In the rows, 128 means zero.
Known rows, with every step that occurs:
neza -> zedo: [125  95  97 127  82 121 137 167 151 116 157 135 149 149 145 158 138 142
 133 123 137 121 112 131 141 157 112  88 102 105 100 155 115 133 169 115
 170 124 148 116 144]
zedo -> neza -> zeguna -> rike -> talu -> dorotes: [ 87 148 155 112 189  82  93 134 117 131  98 127 150 131  69 117 172 141
 167  82 129 203 134 179 136 111 127 157 191 171 170  91 131 118 138  97
 142 129  99  73 100]
kuze -> dorotes: [165 127 148  96 100 125 122 170 144 117 119 108 141 135  98 119 130 127
 129 119 149  82  97 115  67 132 154 130  82  83 123 125 137 162 102  84
 120 127 125 156 110]
dorotes -> nakopi: [130 142 139 124 107 129 141 135  99  81 121 153 141 126 188 121  90 156
 129 121 135  87  76 125 108 146 136  96  71 107  99 137 161 134 173 137
 107 150 126 167 156]
fanot -> ruto -> zedo -> neza: [134 125 147 158 120  58 172 132 177  98  90 135 130 109 181 145 148 176
 138 137 100 177 133 127  78 122  96 115 162 119 130 116 132  89 165  88
 165 157 146 101 120]
nugu -> dorotes -> talu -> rike -> zeguna: [142 181 149 142 101 136 147 155 115 133 127 134 119 142 101 121 110 112
 151 123 111 102 164 144 163 117 152 149 138 141 129  91 109 147 120 160
 133 123 126  90  86]
zedo -> neza -> zeguna -> rike -> talu: [ 70 154 173 117 164  65 104 155 150 126  98 132 135 138  92 138 142 144
 166  84 139 196 110 194 170 127 113 138 202 154 140  84 124 123 139 129
 165 152  67  72 106]
suko -> ruto: [116 105 125 146 106 118 130 126 161 128 141 107 142 113 169 102 108 173
  97 134 120 164  98 124 104 146  91  88 123 101 106 135 128 129 134 138
 112 120 103 135 146]
neza -> zeguna -> rike: [124 119 121 114 125  90 110 154 150 112 161 146 138 145 128 119 128 151
 139  93 132 139  86 185 164 171 128 116 158 122 129 122 107 118  86 177
 151 129  84 120 129]
zome -> ruto: [122  99 142 123 136 143 115 136 164 138 122 124 120 134 173 127 113 144
 125  94 157  83  72  70 160 158 100  81 123 110  94 140 116 133 142 119
 125 114  76 143 152]
nakopi -> dorotes -> suko: [131 140 106 109  98 179 133  86 138 100 163 104 142 142  80  92 109 100
  96 170 121  21  78 107 106 155 159 130  75 125 106 161 122 155 100 114
 113 136 127 188 103]
zopi -> dorotes: [128 107 150 109 115 141 128 131 126 149 126 135 147 145  80 114 128 153
 142 137 128 108 123  96  71 131 135 131 130  99 110 150 143 163 114 126
 134 150 134 180 148]
zome -> ruto -> zedo: [150  91 125 127 116 116 142 126 165 128 118 130 109 131 222 184 107 139
 127 110 141  69 125  68 176 164  97  83 137 115  96 160 110  97 148 114
 144 129 136 127 157]
zopi -> dorotes -> talu: [127 138 174 139 123 161 134 186 153 173 151 137 118 127  57 137 125 137
 146 164 131  93 155  93 100 107 118 111 141  96 147 130 167 173 135 129
 148 134 141 156 146]
nakopi -> dorotes -> suko -> ruto -> fanot: [139  94  91 151  99 155  92  82 149  92 186 100 157 104 137  80  99  93
  77 197 116  65 102  69 138 134 124 114  83 127  59 193  93 135 115 143
  68 160 123 150 161]
dorotes -> talu -> rike: [145 156 153 152 104 121 135 210 167 141 163 122 124 119 127 113 130 136
 152  93 142  86 153  85 119  96 111  94 175 122 125 118 124 143 150 166
 146 119  95  96 118]
talu -> dorotes -> suko -> ruto -> zedo -> neza -> zeguna -> rike: [104  79  54 148 189  90  89  84 131 107 129 103 140  84 174 110 157 118
 109 117 100 195 153 142 105 112 113 129 158 174 183 121 116  92  77 132
 158  76 148 139 124]
talu -> rike -> zeguna: [160 125 136 120  81  89 127 127 146 126 117 138 139 150 140 111 126 147
 145  83 117 133 104 176 131 154 133 147 155 134 102 104  73 122 102 151
 132 150  91  94  98]
zopi -> dorotes -> suko: [118  85 129 114 129 173 123 109 112 147 125 120 123 141  67 102 122 114
 123 149 129  73  98  73  88 121 142 128  96 124 112 153 147 175  95 125
 144 127 145 230 133]
nugu -> dorotes -> suko -> ruto -> zedo -> neza -> zeguna -> rike: [ 81 105  68 153 179  94 111  76 108  84 107 101 128 102 181 117 117 103
 104 138  99 166 155 133 144 128 139 135 136 167 148 122 127 110  82 168
 163  98 149 155 124]
suko -> ruto -> zedo -> neza -> zeguna -> rike -> talu -> dorotes: [ 94 130 117 144 177  60 101 109 135 132  92 115 143  87 163 160 166 155
 132 120 106 252 183 166 141 118  93 152 206 170 167 104 134  77 143 113
 137 119 142  58 119]
nakopi -> dorotes: [139 163 133 105  83 147 140 105 145 103 163 121 160 146  98 108 119 138
 112 163 116  56 100 126  94 159 151 133 105  98 108 160 125 138 117 117
  98 161 121 138 118]
zedo -> neza -> zeguna: [ 95 117 150 117 151  83 129 161 164  99 124 140 164 130 104 132 155 145
 157 116 130 162 116 186  93 124 109 102 146 122 137 109 126 148 116 116
 173 154  94  89 135]
zopi -> dorotes -> talu -> rike -> zeguna -> neza -> zedo: [114 160 114 151 111 158  85 196 175 184 106 168 133 141  99 162 186  86
 160 118 134 156 184 118 112  94 125 163 175 108 181 103 108 132  98 174
 202 124 137  88 121]
rike -> talu -> dorotes -> kuze: [133 128 144 119 118 155 159 110  82 136  96 133 133 130  92 140 149 117
 127 136 122 116 114 108 125 133 133 128  98 121  92 103 142 135 158  83
  86 154 145 127 132]
nakopi -> dorotes -> kuze: [133 158 117 110  83 168 149  80 130  92 140 132 155 135 120 112 122 112
  87 180 110  37  84 112  85 170 158 132  74  81  76 126 124 142 106 134
  90 183 116 158 144]
ruto -> zedo -> neza -> zeguna -> rike -> talu -> dorotes: [116 139 139 117 170  57 126 122 118 126  96 135 141 122 118 173 173 135
 175  99 112 187 183 174 149 112 129 164 202 173 171 109 121  83 142  92
 159 141 153  58 105]
talu -> dorotes -> kuze: [156 106 111 118 118 157 149  99  93 111 128 135 153 132 118 104 150 118
 117 119 112 100 112 105  65 133 144 110  79  99 101 115 126 141 108 105
  94 137 146 155 151]
suko -> dorotes: [137 125 152 106 133 141 150 102  98 140 144 129 139 159 106 119 117 154
 117 126 140 120 165 121  94 125 140 126 123 123  97 152 117 166 117 140
 114 125 122 154 147]
zome -> ruto -> suko -> dorotes: [150  42 158 107 160 156 142  87  95 146 141 116  80 138 175 135  84 156
 110 118 180 101 130  34 172 153 106 123 143 137  81 190 107 158 117 147
 107 129 102 141 190]
zeguna -> rike: [130 125 135 119 117 102 121 126 135 123 149 121 129 157 136  93 108 155
 135  71 127 105  92 131 133 146 138 112 160 116 117 132 102 109 111 155
 133 126  96 155 125]
rike -> talu -> dorotes -> suko -> ruto -> zome: [116  81 128 152 161 133 122 103  79 156 114  80 101 104  89 110 130 136
  92 173 110 171  96 149 131  87 120 132  88 155 129 112 141 118 141  92
  87 122 159 133 120]
suko -> ruto -> zedo: [143  96 110 154  92  95 160 114 161 120 137 116 129 107 218 162 106 168
 104 154 106 150 151 125 123 151  94  87 135 102 108 155 123  94 139 132
 128 135 161 120 147]
fanot -> ruto -> suko -> dorotes -> kuze: [167  69 147 138 120 139 195  76  87 105 126 141  75 116 159 116 106 166
  79 174 134 161 102  83 111 157 115 147 104 118  62 136 131 154 112 180
  96 170 124 154 186]
zedo -> neza -> zeguna -> rike -> talu -> dorotes -> nugu: [ 92 156 127 119 181 111  94 139 122 151 122 140 134 123 114 141 147 105
 150  80 127 201 175 198 151 102 128 166 181 156 177 114 168 108 163  97
 129  96 112  98 109]
zedo -> neza -> zeguna -> rike: [ 92 129 136 118 166  65  98 147 158 102 128 136 157 141 121 103 147 147
 156  72 129 164 102 187 112 131 124 121 188 133 151  98 112 123  98 150
 176 135  68 107 125]
fanot -> ruto: [142 127 152 151  98 103 153 153 166 112 130 136 120 122 138 104 133 179
 118 139 116 171  60 125 110 154 101 106 118 109 103 116 134 119 149 128
 124 136 101 137 114]
nugu -> dorotes -> zopi: [154 174 118 101 107 146 155  75 118 127 140 140 146 157 111  97  88 119
 151 171 118  74 121 136 103 151 172 109  54 109  89 136 121 133 135 149
 106 150 165 178 145]

Rows:
[166 129 118 103  94 153 126 167 148 135 137 120 123 129 137 143 102  94
 107 120 146  75 133 129  84 123 152 138  77  70 133 147 179 149 121  83
 110  98 137 184 114]
kuze -> dorotes -> nugu
[115 133 100 127  86 127 128 137 165 134 108 166 143 171 140 172 158 108
 146 113 121 160 112 201 143 151 130 117 120  87 153 124  80  96 102 116
 191 139 146  83 119]
rike -> zeguna -> neza -> zedo
[128 161 157 117 126 146 139 128  55 108  97 143 137 121 137 136 123 149
 142 128 132 122 109 111 124 124 142 128  76 140 122 127 176 133 216  88
  73 140 154 135 130]
rike -> talu -> dorotes -> nakopi
[ 80 125 130 116 195 113  91 121 102 127 102 112 132 125  50 103 169 100
 152  88 134 173 112 153 148 101 137 158 159 196 173  94 127 133 121  97
 156 103  99 125  88]
zedo -> neza -> zeguna -> rike -> talu -> dorotes -> suko
[112 186 103 153 101 157 123 181 131 138 112 155 135 153 130 155 161  65
 155 107 120 137 187 130 151  96 155 146 135 115 168 112  96 120 111 173
 185 106 148  62 100]
nugu -> dorotes -> talu -> rike -> zeguna -> neza -> zedo
[149 190 129  99 138 126 110  87 125 171 134 131 124 149  90  96 124 134
 158 121 129 135 114 150 136 131 153 144 129 151 130 107 105  92 154 128
  95 130 139 149 115]
zeguna -> rike -> talu -> dorotes -> zopi
[126 113 137 119 135 168 149 114  85 145 118 107 116 136  50 119 137 106
 137 132 129 104 104  95 148 114 135 126  98 163 124 141 140 146 154  58
 113 105 153 156  86]
rike -> talu -> dorotes -> suko
[161  84  82 133 106 132 126 122 153 111 115  81 110  90 172 140 109 108
  76 169 127  93 121  81  97 132 131 120  73 109 133 145 142 138  86  97
 124  91 179 190 109]
kuze -> dorotes -> suko -> ruto -> zedo
[125 150 108 116 141 131 108 141 116 156 156 150 116 129 120 155 125 109
 135  95 130 177 150 193 196 142 131 158 153 147 151 132 166 103 154 125
 105  85 123 116 110]
neza -> zeguna -> rike -> talu -> dorotes -> nugu
[123 113 114 124 119 167 161  96  67 105 130 107 122 153  89  95  98  92
 120 140 117  52  95  84 130 131 167 111  60 134 103 155 131 163 113 119
 125 111 155 213 107]
nugu -> dorotes -> suko
[117 186 113 144 126 156 103 164 148 170 126 160 119 156 127 164 171  87
 140 107 149 164 226 139 135  84 130 152 171 133 166 103  84 136  99 188
 189  95 124  59 123]
suko -> dorotes -> talu -> rike -> zeguna -> neza -> zedo
[125 130 144 113 128 154 121 125  85 111 101 159 145 126 141 117 102 154
 131 145 131  95  93  99  65 135 147 135  76 102 106 141 185 164 164 143
 105 154 144 211 179]
zopi -> dorotes -> nakopi
[118 103  98 145 121 145 107  74 129 112 152  79 129 111 113  85 103 129
  50 215 102  91  63 159  88 124 143 130  69 119 116 137 128 127  92 146
  86 151 135 164 135]
nakopi -> dorotes -> suko -> ruto -> zome
[ 79 129 150 124 181  65  97 143 176 135  62 135 103 120 191 202 138 132
 153  85 155 161 134 134 235 147  89 127 218 165 134  98 115  86 160 123
 176 140  82  59 134]
zome -> ruto -> zedo -> neza -> zeguna -> rike -> talu
[129  97 132 114 112 160 140 110 112 135  99 150 144 135 100 124 133 124
 116 151 121  89 105  81  65 143 140 132  96  81  77 120 148 166  99 143
 120 176 134 198 181]
zopi -> dorotes -> kuze
[161  93 185 132 137 157 192 150  99 151 190 120  74 134 101 149  84 152
 134 162 157  92 182  90 144 107 112 111 150 125 135 173 132 168 125 144
 125 140 150 111 168]
ruto -> suko -> dorotes -> talu
[128 158 134 120 117 152 152 113  40  66 109 148 143 138 174 108  76 136
 130 137 119  72 101 104 111 145 175 121  38 114  95 143 176 152 174 140
  84 140 159 188 149]
nugu -> dorotes -> nakopi
[161  44  87 160 138 136  97  98 112 114 175 104 156  98 141  74 126 103
 101 144 115 126 135  51 120  98 114  96  90 142  85 184  99 131 121 117
  76 112 153 152 167]
talu -> dorotes -> suko -> ruto -> fanot
[169  79 135 141 119 151 184  97 102 140 167 142  67 119 184 136  76 163
  88 154 136 172 148 114 138 141 107 158 128 126  99 190 164 136 149 160
  87 120 140 155 161]
fanot -> ruto -> suko -> dorotes -> nugu
[131 136 163 112 122 134 147 131  96 149 117 121 141 140  78 133 142 144
 153 122 126 143 132 117 133 121 127 131 127 138 122 135 139 131 170  65
  97 130 143 109 104]
rike -> talu -> dorotes
[108 158 129 120 177  70 116 121  80  84  73 159 140 103 178 175 148 140
 165 105 122 175 160 173 143 116 141 162 152 178 171 104 161  84 187 106
 132 147 165  85 134]
ruto -> zedo -> neza -> zeguna -> rike -> talu -> dorotes -> nakopi
[118 219  93 143  78 160  97 169 196 132 144 151 151 142 115 153 177  72
 132 140 125 103 161 157 130 120 142 162 151 104 178 113  85 111 103 160
 177 134 118  42  91]
nakopi -> dorotes -> talu -> rike -> zeguna -> neza -> zedo
[119 125 125 118 155 146 112 101  80 148 125  99 101 148  74  90 126 110
 134  87 128 114  96  95 163 117 148 144 134 177 138 131 114 115 133  97
 112  88 130 175  82]
zeguna -> rike -> talu -> dorotes -> suko
[115 167 130 109 155 116 100 139  66  97 110 163 135 118 143 134 133 148
 147 102 137 162  93 174 183 151 144 152 111 161 143 105 165 120 170 148
  92 120 117 119 128]
neza -> zeguna -> rike -> talu -> dorotes -> nakopi
[125 162 165 141 119 160 170 169 109 125 160 122 120 138  81 126 101 121
 144 158 120  68 158 104 142 110 144  91 104 107 134 130 153 157 149 122
 132 115 152 133 117]
nugu -> dorotes -> talu
[150  58 129 114 155 188 141  89 100 170 159 125  60 133 216 159  57 121
  89 117 180  93 166  56 181 141 105 130 135 125  89 211 144 147 141 151
  91 102 113 163 193]
zome -> ruto -> suko -> dorotes -> nugu
[120 170 110 156  89 134 110 204 193 151 129 161 126 145 140 168 170  88
 157  94 135 149 160 154 148 105 116 120 170 107 170  97  87 106 116 162
 205 119 118  41 103]
dorotes -> talu -> rike -> zeguna -> neza -> zedo
[127 146 145 120 105 120 149 108 152 139  93 157 135 169 117 132 134 121
 152 104 112 145 103 201 116 139 144 124 135  88 152 107  86  97  67 116
 153 155 113 107 102]
rike -> zeguna -> neza
[104  84 103 149 189 103  81 111  89 144 125 100 105 102  91 106 137 134
  90 147 116 211  82 209 181 115 121 149 123 177 154  95 130 103  97 157
 103 110 124 118 124]
neza -> zeguna -> rike -> talu -> dorotes -> suko -> ruto -> zome
[ 94 106  99 151 155  44 101 127 180 103 122 123 145 100 215 142 133 166
 121 113 106 209 155 184 125 136  92 113 200 134 152 109 115  79 104 161
 173 131 114  85 145]
suko -> ruto -> zedo -> neza -> zeguna -> rike
[161 148 143 101 102 141 112 163 101  74  98 134 143 119 160 121 104 131
 119 127 155  64  74 113  64 132 168 132  35  89 126 120 180 162 142 103
  94 132 136 189 135]
kuze -> dorotes -> nakopi
[118 140 119 112 145 125 121 120  96 123 112 152 127 128  94 135 159 117
 126 110 128 158  97 157 181 156 136 150 132 142 118  86 126 118 115 147
 109 140 106 108 130]
neza -> zeguna -> rike -> talu -> dorotes -> kuze
[ 83 142 137 115 180 104 100 113  99 117  82 140 147 123  84 122 181 109
 144  94 125 188 119 161 124 117 133 161 158 151 144  57 132 120 121 115
 129 149  93  95 128]
zedo -> neza -> zeguna -> rike -> talu -> dorotes -> kuze
[152 182 113 132  94 142  83 233 193 145 100 140 131 132 117 164 189  65
 150  97 156 120 164 134 106  93 149 155 133  92 199  86 104 129  83 132
 194 100 124  63  85]
kuze -> dorotes -> talu -> rike -> zeguna -> neza -> zedo
[133 191 153 132  88 170 146 164 176 123 188 117 134 126  74 127 114 122
 118 187 122  45 137 121 113 132 133 109 119  95 146 138 146 146 133 111
 119 141 120 114 109]
nakopi -> dorotes -> talu
[138 168 161 137 134 146 126 173 124 160 163 121 120 129 107 113 127 137
 131 109 153 104 211  75 100  77 128 128 172 145 122 126 119 178 131 193
 131 102  98 116 138]
suko -> dorotes -> talu -> rike
[ 94  95  99 151 174 108 131 105 127 127  92 104 128  74 129 165 164 113
 117 172 115 214 172 139 143 108  86 129 138 182 159 117 152 119 146  75
 151 109 165  88 109]
rike -> talu -> dorotes -> suko -> ruto -> zedo -> neza -> zeguna
[139 165 105 111  74 172 137 104 154 124 177 131 147 140 137 131  89 106
  90 160 116  54 134 149 110 153 149 143  94  88 113 177 166 128 143 109
  85 130 130 164 125]
nakopi -> dorotes -> nugu
[141 182 116  89 146 112 105 113 143 155 142 155 134 135  75 120 145 131
 163 136 139 162 105 201 169 159 141 145 129 158 138  94 113  98 129 159
 108 132 128 112 120]
neza -> zeguna -> rike -> talu -> dorotes -> zopi
[139  71 118 160 139 141 105 111 102 137 141 101 135  96 114 108 127 102
 111 156 124 152 141  55 181  91 102 109 110 165  75 169 108 132 165  94
  70 134 147 116 144]
rike -> talu -> dorotes -> suko -> ruto -> fanot
[185 101 140  91 124 142 176  58 106 154 180 136 102 151 123 114  74 154
 135 183 154  97 146 129 107 144 138 131 103 131  95 176  93 145 111 174
 105 170 162 160 189]
ruto -> suko -> dorotes -> zopi
[139 159 135 120  97 105 122 117 152 138  88 153 146 159 149 107 156 111
 157  59 117 143 115 158 100 119 144 149 176 110 140 102  68  98  64 159
 148 156  83  85  95]
talu -> rike -> zeguna -> neza
[ 88 114 104 158 182 106 109  67 107 144  91  73 113 100 163 118 136 117
 115 108 107 185 162  95 125  87 115 147 176 188 161 119 121  82 149  79
 133  95 161 142  96]
zeguna -> rike -> talu -> dorotes -> suko -> ruto -> zedo -> neza
[118 148 108 122 161  83 129 127 126 143 118 148 127 118 158 198 145 100
 156  93 113 183 225 192 161 107 125 172 196 162 181 131 161  68 166  90
 144 106 169  82 109]
ruto -> zedo -> neza -> zeguna -> rike -> talu -> dorotes -> nugu
[127  80  81 147 145 169 117  88 113 131 151  89 133 101 132  70 131 130
  88 143 114 143 106  79  85 118 116  98  78 142 129 148 132 142 107 105
 100  68 138 187 119]
talu -> dorotes -> suko -> ruto
[152 159 155 149  92 115 139 184 176 143 137 136 115 135 118 134 122 132
 151 112 125 113 140 168 155 121 113 123 167 132 138  81  96 130 120 153
 143 133  94  72  92]
dorotes -> talu -> rike -> zeguna
[141  74 177 136 169 179 153 142 123 167 169 113  54 122 150 159  79 143
 119 145 188  79 165  28 198 122  90 101 151 133 122 170 127 171 137 151
 122 112 103 115 185]
zome -> ruto -> suko -> dorotes -> talu
[169 117 133 155  82  78 186 137 168 100 127 144 113 112 184 159 129 179
 122 156 101 149 108 121 127 160 100 109 135 111 106 136 129  88 159 122
 142 148 159 115 125]
fanot -> ruto -> zedo
[164 154 171 126 107 150 130 220 175 133 146 106 118 116  74 140 126 116
 133 147 154  59 135 114  93 101 137 105 103  81 166 107 158 168 118  86
 135 109 129 133 103]
kuze -> dorotes -> talu
[105  88  98 151 123 152 123 108 145 125 143  93 117 109 153  88 103 136
  83 147 127 129  74  96 121 138 102  81  88 127 102 137 130 141 115 135
 121  97 111 188 129]
dorotes -> suko -> ruto
